Each row was made from one small tree. The marks that hang from a mark follow it in brackets, in alphabetical order. Every link used is in the known rows. Write each row's tree.
Known rows
veme{gubube{vavid vizu vobi}}: -156	-127	35	-224	44	-205	-303	22	-10	8	92	19	-364	60	-75	-197	-15	77	-9	249	40	-51
buba{gubube{vobi} kuvago{vavid vizu}}: -168	119	93	-67	-61	-179	202	8	16	-96	-111	103	442	24	79	-39	-18	258	-10	149	372	34
vizu{gubube}: 16	-67	106	42	254	98	32	22	51	-128	-69	101	296	-42	-82	-36	156	137	-5	111	45	149
vobi{gubube{buba vizu}}: -60	-81	-181	23	173	-28	-86	150	-84	-25	17	60	-537	-73	-96	-67	95	181	-22	-9	-176	-42
kuvago{vavid vizu}: -41	0	139	246	-14	25	-76	43	35	38	-26	25	-130	-102	65	-4	120	207	6	-26	138	116
kuvago{buba vavid vizu}: 15	59	31	246	-114	27	51	28	-20	53	-62	65	-228	-208	58	-4	196	184	-10	-112	165	91
gubube{buba veme vobi{kuvago{vizu}}}: -55	-51	-423	109	50	45	136	119	7	-46	-19	159	-201	-172	36	46	50	135	-21	84	138	-497
veme{gubube kuvago{buba}}: 104	-92	-157	90	84	14	119	-130	189	-109	-14	126	-356	-123	-167	-244	189	77	-59	54	119	432
gubube{vavid veme vizu{kuvago{buba}} vobi}: -172	97	-254	-142	-37	-29	-56	139	-73	29	-7	85	93	-133	94	-123	10	55	22	-30	87	-363
gubube{buba vavid vizu{kuvago}}: -165	-26	-100	-101	132	24	-135	131	-70	-1	29	50	-96	-162	44	-162	69	95	-18	-117	-138	-200
vavid{gubube{vizu}}: -57	-96	54	2	201	6	-173	24	-52	63	39	92	1	-48	-74	-76	173	184	15	-104	-45	108
buba{kuvago}: -22	-17	7	-32	178	110	119	-30	158	-150	-17	167	291	22	103	-123	169	157	-8	-11	92	43
vavid{gubube{buba}}: -54	-136	-13	-2	241	85	100	11	-59	3	40	179	28	-138	-58	-70	131	114	-25	-99	-16	17
gubube{vavid veme{kuvago{buba}} vizu vobi}: -162	34	-354	-126	-71	-46	-119	88	14	6	17	94	-322	-89	21	-240	33	61	25	-8	87	141
vavid{gubube{vizu{kuvago{buba}}}}: -6	30	-50	14	101	21	35	10	-91	39	-50	111	259	-227	-82	-76	205	153	-13	-275	5	-103
vavid{gubube}: 5	-88	153	9	215	81	33	-24	12	9	28	131	188	-51	-53	-54	139	155	0	-45	52	99
buba{gubube{vavid vizu} kuvago}: -177	114	23	-306	122	-61	-40	40	-1	-80	-13	86	126	102	66	-180	101	214	-7	112	32	203
vavid{gubube{buba veme vizu{kuvago} vobi}}: -221	-68	-314	-57	180	-30	51	135	-132	31	19	168	331	-160	-31	-73	-18	81	8	-114	40	-371
kuvago{buba{gubube{vavid vobi}} vizu}: -78	31	-36	-233	-84	-196	87	60	-78	-1	-68	99	11	-115	17	-83	23	162	-1	134	244	-29
gubube{buba vizu{kuvago}}: -97	-97	-200	44	219	33	-43	109	-8	-41	3	104	43	-159	-6	-122	130	116	-19	-149	-115	-210
kuvago{vizu}: 38	-130	-26	159	116	30	-78	46	83	-17	-4	81	-62	-111	52	-53	166	180	17	-33	66	76
veme{gubube{buba} kuvago{vavid}}: -71	-91	-43	180	72	5	91	-77	110	-72	20	77	-484	-99	-153	-204	61	91	-80	98	94	447
veme{gubube{buba{kuvago{vizu}} vavid vobi}}: -175	-112	-150	-219	-47	-165	82	-29	-9	-113	7	132	-164	-128	44	-202	-25	85	-45	125	174	-93

Write each row's tree
-127	5	-321	-30	-46	41	62	131	-58	0	8	110	-332	-171	85	11	-16	116	-19	122	115	-492
gubube{buba vavid veme vobi{kuvago{vizu}}}
-140	223	-78	-2	-10	-45	358	73	-28	-19	-105	133	513	-58	18	12	-35	127	-22	153	353	-222
vizu{kuvago{buba{gubube{veme vobi}} vavid}}
-221	59	-287	-202	161	-102	84	83	39	-108	-24	188	405	153	71	-122	27	182	17	210	181	-34
buba{gubube{veme vizu vobi} kuvago}
-107	139	50	44	31	55	275	46	-35	-114	-56	95	-171	-39	20	-35	35	210	-58	-3	62	18
vobi{gubube{buba{kuvago{vavid}}}}
-82	74	-257	322	-49	56	158	130	-13	-16	-57	30	-600	-187	-39	-47	-6	209	-30	-28	94	380
vobi{gubube{buba veme{kuvago{vavid vizu}}}}
-266	-75	-410	-139	56	-48	-153	144	-12	-11	58	109	-381	-70	22	-253	-43	49	14	31	-8	99
gubube{buba vavid veme{kuvago} vizu vobi}
-21	21	-156	-74	141	-66	3	60	-17	-9	-40	124	-79	-29	-64	-104	222	188	-13	53	19	144
kuvago{buba{gubube{vizu}}}
32	8	-274	185	76	120	148	83	-21	-53	-118	152	89	-250	2	16	223	132	7	0	131	171
kuvago{buba vizu{gubube{veme}}}
-52	4	243	205	-12	18	-16	-6	-80	102	-22	40	37	-149	-7	26	108	234	2	-110	166	182
kuvago{vavid{gubube} vizu}
5	210	-139	238	-72	116	228	49	42	-26	-75	47	-449	-99	-69	-57	61	177	-32	15	150	380
vobi{gubube{veme{kuvago{buba vavid}}}}
31	79	-76	-90	-186	-40	54	29	-39	-12	-66	67	-267	-203	15	3	91	151	-23	30	190	-445
gubube{vavid vobi{kuvago{buba vizu}}}
-148	-150	-121	-124	132	-66	-221	42	-59	19	107	58	-663	-62	-74	-212	94	69	-44	124	-137	105
veme{gubube{buba vavid vizu}}
37	-32	-50	-61	-7	8	39	-113	122	-67	14	72	-485	-119	-122	-270	129	59	-61	88	97	452
veme{gubube{vavid} kuvago{buba}}
-17	161	221	119	-10	96	235	-44	-86	50	-81	92	374	-221	-50	3	134	152	-40	-207	180	-67
vizu{kuvago{buba vavid{gubube}}}
-143	2	155	-323	111	-141	13	54	9	-45	10	87	206	107	-3	-110	-66	140	2	299	182	-37
buba{gubube{vavid vobi}}
-32	147	-190	-117	-65	103	134	59	-5	-14	-9	136	-190	-73	48	2	55	84	-19	150	168	-497
gubube{vavid veme vobi{kuvago{buba}}}
-56	-120	-158	-41	204	38	209	-77	114	-172	26	204	-82	-55	-16	-198	141	89	-71	89	53	65
veme{gubube{buba{kuvago}}}
-17	174	-209	311	-67	134	213	136	-91	14	-65	26	-643	-174	-32	164	47	254	-58	78	74	-238
vobi{gubube{buba veme} kuvago{vavid vizu}}
-329	68	-306	-9	12	-22	62	120	-58	-36	2	167	9	-6	141	-101	8	113	5	7	114	-182
gubube{buba{kuvago{vavid}} veme vizu vobi}
-118	139	-94	-161	23	52	211	95	-71	-91	-116	120	537	-173	8	-40	-15	35	-6	94	204	-265
vizu{gubube{vavid veme vobi} kuvago{buba}}
-59	240	-268	-138	22	66	61	94	-73	31	-24	91	-366	-25	-24	-7	172	191	-36	186	26	-126
vobi{kuvago{buba{gubube{vavid veme vizu}}}}
-168	148	-170	-256	59	-64	-54	121	-52	1	9	67	-121	112	-23	-14	-26	182	-8	341	108	-316
buba{gubube{vavid veme vizu vobi{kuvago}}}
-101	-19	132	125	-106	-126	20	-37	-9	27	-59	41	111	-143	-87	-91	-26	202	6	-98	304	289
veme{kuvago{vavid{gubube{vobi}} vizu}}
-89	17	-89	-1	210	54	174	94	41	-149	-106	124	770	-82	-25	-12	-32	74	8	149	200	-252
vizu{gubube{veme vobi} kuvago}
-21	-133	-134	116	182	38	76	88	-45	-108	-89	121	54	-246	-59	-22	159	144	-19	-12	16	120
kuvago{vizu{gubube{buba}}}
48	104	112	275	-61	91	26	10	36	6	-58	3	-246	-121	1	94	153	252	-33	33	152	-175
vobi{kuvago{vavid vizu}}
-208	-33	-245	-154	111	35	109	101	-8	-139	-45	132	62	-120	-62	-177	-79	29	-8	156	114	211
vizu{gubube{buba vavid veme{kuvago} vobi}}
40	90	-35	-49	171	16	292	9	53	-93	-103	144	440	-113	-46	-67	148	153	-44	21	148	-57
vizu{kuvago{buba{gubube}}}
-171	-79	-158	-55	153	-42	-125	90	-80	72	59	137	138	2	-21	-63	33	128	44	9	74	-98
vavid{gubube{veme vizu vobi}}
-126	27	210	99	69	4	-160	25	-112	117	23	35	-71	-30	-59	-24	128	208	5	-99	22	160
kuvago{vavid{gubube{vizu}}}
-71	272	-145	202	-62	63	95	151	-112	47	-82	9	-219	-135	-21	32	71	195	-22	-70	48	-119
vobi{gubube{veme vizu{kuvago{buba vavid}}}}
